Known rows, with every step that occurs:
nuvug -> zogu -> nerak -> garu -> zanu: -0.376; -0.242; -1.873; -1.867; -1.530; 3.142; 3.467; 2.069; -6.464; -0.836; 1.251; 1.460; 1.045; -1.319; 3.654; 1.418; -1.314; 2.886; 1.198; 1.891
gafif -> nerak -> nuvug -> zogu: -1.000; -2.057; -3.478; 4.791; -0.213; -1.041; 0.825; 0.196; -2.009; -1.764; 0.957; 4.207; 1.702; 1.022; -0.291; -1.974; 1.123; 0.999; 2.555; 1.211
gafif -> nerak -> zogu -> nuvug: 0.951; 3.170; -3.628; 1.231; -0.683; -0.540; 1.368; -0.253; -2.282; 0.160; 0.951; -2.449; -2.068; -2.703; 1.700; 0.783; -0.494; 2.435; 2.168; 0.626
nuvug -> nerak -> garu: -0.241; -0.549; 1.513; -1.887; -0.411; 3.763; 1.184; -0.224; -1.756; -1.520; 4.140; 3.551; 4.409; -1.189; 2.863; -1.168; 0.327; 4.922; -2.620; 1.164
garu -> zanu -> nerak: -1.534; -1.206; -2.148; 1.522; -0.637; 3.251; 1.900; 2.533; -2.206; 0.945; 0.473; 2.957; 1.353; 0.921; 5.727; -1.816; 0.482; 0.170; -0.349; 0.934
nerak -> nuvug -> garu: 0.929; 1.664; 0.785; -1.876; 2.285; -0.965; 2.432; -0.494; -3.011; 0.168; 3.444; 5.564; 2.968; -0.913; 1.557; -6.225; -0.206; 2.645; -0.986; 0.827
gafif -> nerak -> zogu -> zanu: 1.419; -0.260; -1.549; 3.584; -2.913; -1.361; 0.601; 1.273; -0.148; 1.486; 2.482; -4.848; -3.752; -3.282; 2.071; 0.625; 6.031; -1.719; 6.324; 2.169
gafif -> nerak: -2.287; -2.139; -2.315; 4.772; 0.872; 0.196; 2.984; 1.838; 2.071; -0.025; 0.101; 1.775; -2.509; 0.476; 4.810; -3.092; 3.342; 0.705; -0.969; 1.846
gafif -> nerak -> garu: -1.863; -0.643; -0.553; 0.011; 0.478; 3.383; 3.301; -0.631; 1.643; -1.009; 1.302; -0.196; 0.447; -0.233; 3.878; -2.588; 2.679; 6.078; -2.867; 2.500
gafif -> nerak -> nuvug: -1.343; -2.066; -3.165; 4.391; 2.199; 0.279; 4.399; -1.334; -1.151; 2.410; 0.871; 2.031; 1.018; 0.917; 1.813; -5.012; 0.269; 3.218; 0.772; 2.450
nerak -> garu -> zanu: -0.144; 0.575; -2.417; -2.270; -1.814; 3.247; 5.207; 1.185; -6.997; 1.259; 1.188; 1.185; 0.547; -0.883; 4.176; 0.050; -0.091; 1.860; 0.509; 2.587
gafif -> nerak -> zogu: 0.309; -2.412; -1.911; 4.235; -1.461; 3.096; 1.450; 1.228; 0.890; 1.167; 0.366; 0.760; -1.351; -1.468; -0.273; 0.601; 2.574; -1.063; 3.596; 3.864
nuvug -> nerak: 0.088; -2.091; 0.634; 2.048; -0.239; 0.717; 0.092; 2.307; -2.881; -0.962; 3.950; 7.117; 3.162; -0.976; 3.351; -0.954; -0.089; -1.095; -0.660; -0.090
nuvug -> zogu -> zanu -> nerak: -0.749; -0.724; -1.002; 3.080; -1.738; -0.709; -1.986; 2.077; 0.940; -1.625; 2.636; -0.402; 0.472; -0.257; 4.372; -1.136; 5.175; 0.413; 1.788; -0.881
nuvug -> nerak -> zogu -> zanu -> garu: 0.056; 0.200; -0.502; 1.584; -1.895; -0.533; 2.308; 1.809; 2.428; -0.608; 3.992; -2.642; 0.344; -5.262; 1.206; 0.591; 2.560; -0.052; 1.170; 1.218
nerak -> nuvug: 0.030; -0.930; -2.710; 2.684; 1.071; -0.307; 4.742; -0.953; -5.156; 2.571; 2.856; 2.673; 2.591; 0.164; 0.316; -3.225; 1.143; 2.428; 1.680; 1.187
garu -> zanu: -0.075; -0.138; -3.493; 0.518; -1.922; 0.840; 5.209; 2.847; -7.892; 1.878; 0.808; 2.872; -1.035; -0.608; 4.446; 0.183; 0.546; -2.245; 2.027; 1.754
zogu -> nuvug: 0.480; 4.272; -3.270; -0.042; -0.056; -3.174; 2.753; 0.509; -5.451; -0.452; 2.750; -1.114; -1.137; -2.104; 3.958; -0.049; 0.905; 3.107; -0.217; -2.049

Rows:
2.257; 0.289; -1.254; 2.286; -3.723; -1.799; 0.711; 1.576; -2.986; 1.451; 3.834; -4.280; -2.597; -3.816; 1.045; 1.721; 6.602; -2.055; 6.972; 1.181 | nerak -> zogu -> zanu
1.174; 3.336; -2.289; -2.794; -0.351; 0.655; 2.790; 1.280; -5.474; 0.807; -0.007; 2.157; -1.076; -2.266; 4.545; -2.147; -3.460; -0.060; 1.173; 2.339 | gafif -> nerak -> zogu -> nuvug -> garu -> zanu
-0.801; 0.425; 0.678; -1.462; -0.878; 3.115; 0.843; -0.468; 1.014; -0.872; 3.325; -2.379; 2.073; -0.916; 4.471; -1.925; 4.179; 6.337; -1.405; 0.737 | zogu -> zanu -> nerak -> garu
-0.980; -0.012; -0.657; -0.757; 0.216; 2.927; 0.924; 2.207; -1.352; 0.084; 0.900; 4.339; 1.971; 0.489; 6.054; -3.693; -0.446; 0.598; -1.446; 1.026 | nuvug -> garu -> zanu -> nerak
-0.300; -2.046; -1.550; 2.608; 2.394; -0.255; 3.816; 0.227; -4.358; 1.304; 2.968; 1.871; 2.708; -0.631; 0.825; -2.000; -0.566; 4.366; 1.615; 0.209 | zogu -> nerak -> nuvug
-0.797; 0.251; 0.458; -1.105; -1.350; 2.744; -0.328; -0.216; 0.959; -2.105; 3.187; -1.740; 2.450; -0.721; 3.655; -1.254; 4.001; 5.956; -0.896; 0.672 | nuvug -> zogu -> zanu -> nerak -> garu
0.232; 0.992; -2.073; -1.723; 0.841; 0.937; 4.312; 0.781; -5.413; 1.850; 0.323; 4.327; 0.602; -0.642; 4.310; -4.537; -3.114; 0.129; 0.773; 3.031 | gafif -> nerak -> nuvug -> garu -> zanu
1.897; 4.619; 0.700; -3.554; 0.871; -0.442; -0.810; 0.083; -1.330; -1.544; 2.729; 2.339; 1.175; -2.859; 2.494; -3.335; -1.125; 2.771; -0.877; -0.203 | zanu -> nerak -> zogu -> nuvug -> garu
0.283; 1.225; 1.083; -1.676; 2.771; 0.405; 1.129; -0.600; -0.809; -0.060; 3.037; 5.631; 3.908; -0.237; 2.534; -7.129; -0.655; 3.304; -1.833; 0.744 | zanu -> nerak -> nuvug -> garu
-0.717; -0.641; 1.055; -1.732; 0.603; 2.899; 2.538; 1.000; -1.569; -1.997; 3.559; -0.254; 2.174; -1.612; 2.892; 0.416; 1.946; 7.341; -1.971; 0.210 | zogu -> nerak -> garu
2.333; 5.071; 0.356; -3.735; 0.587; -1.341; 0.116; 0.157; -2.971; -1.345; 3.187; 2.324; 0.513; -3.307; 1.856; -2.638; -0.694; 2.164; -0.122; -0.115 | nerak -> zogu -> nuvug -> garu
1.162; 0.306; -2.464; 3.176; -2.363; -4.668; 0.309; 0.801; -4.112; -0.475; 3.856; -1.994; -0.695; -2.007; 1.348; -0.297; 5.455; -0.435; 5.801; -0.321 | nerak -> nuvug -> zogu -> zanu
-1.498; -0.286; 0.467; -1.357; -0.164; 4.765; 1.551; -0.381; 0.857; -1.188; 2.705; 0.664; 3.497; 0.134; 3.781; -2.079; 2.788; 6.642; -3.186; 1.116 | zanu -> nerak -> garu
-0.024; 0.978; 0.345; -0.779; 3.120; -0.557; 2.286; -0.805; -0.187; 0.053; 2.119; 4.997; 1.925; -0.535; 2.584; -7.452; -0.703; 3.047; -1.632; 1.772 | gafif -> nerak -> nuvug -> garu
-0.693; -1.643; -3.340; 3.231; -0.955; 0.422; 0.253; 0.547; -4.057; -1.316; 1.215; 4.783; 3.527; 1.274; 0.172; -1.252; -0.213; 0.899; 2.739; 0.906 | garu -> zanu -> nerak -> nuvug -> zogu
0.715; 1.590; 1.233; -1.771; 2.136; -0.710; 0.668; -0.819; -0.680; 0.170; 3.442; 3.425; 3.085; -0.958; 2.910; -6.969; 0.191; 3.252; -0.679; 0.599 | zogu -> zanu -> nerak -> nuvug -> garu
1.641; 4.571; 0.204; -2.840; 1.044; -1.109; 0.053; 0.062; -0.977; -1.435; 2.065; 2.022; -0.222; -2.989; 2.547; -3.554; -1.186; 2.558; -0.720; 0.571 | gafif -> nerak -> zogu -> nuvug -> garu
-0.349; -0.190; -1.559; -2.308; -0.923; 3.354; 4.582; 1.904; -6.448; 0.405; 1.355; 0.689; 0.831; -1.497; 4.548; 0.881; -1.158; 3.231; 0.495; 1.807 | zogu -> nerak -> garu -> zanu
0.795; -1.756; -1.720; 1.986; -2.519; 5.350; 0.592; 1.616; -2.047; 1.805; 0.713; 1.597; 1.153; -1.076; 0.374; 1.424; 0.747; -1.476; 4.088; 3.378 | garu -> zanu -> nerak -> zogu
1.151; 4.109; -2.109; -3.724; -0.348; -0.801; 3.509; 1.633; -7.526; 0.496; 1.225; 3.003; -0.541; -2.047; 5.416; -2.226; -2.686; 0.147; 0.233; 0.866 | zogu -> nuvug -> garu -> zanu
-0.775; -0.877; 0.777; -1.207; -0.171; 2.275; 0.975; 1.208; -1.583; -3.801; 3.452; 0.756; 2.631; -1.418; 1.745; 1.300; 1.797; 6.669; -1.066; -0.016 | nuvug -> zogu -> nerak -> garu
-0.828; 0.137; -1.596; 2.610; -1.683; -0.783; 3.300; 1.624; 4.040; -0.314; 2.645; -4.425; -1.597; -4.830; 1.732; -0.227; 3.707; 0.554; 1.074; 1.822 | gafif -> nerak -> zogu -> zanu -> garu
-0.783; -1.541; -2.985; 2.070; 1.347; 2.410; 3.729; -0.968; -4.118; 3.080; 1.225; 2.809; 3.726; 1.181; 2.341; -4.096; -1.737; 2.980; 1.221; 1.893 | garu -> zanu -> nerak -> nuvug
1.333; 5.310; 0.303; -3.791; 1.484; -3.002; 0.991; 0.533; -3.254; -1.880; 3.322; 2.859; 0.426; -2.580; 4.103; -4.054; -0.216; 2.820; -2.306; -1.364 | zogu -> nuvug -> garu
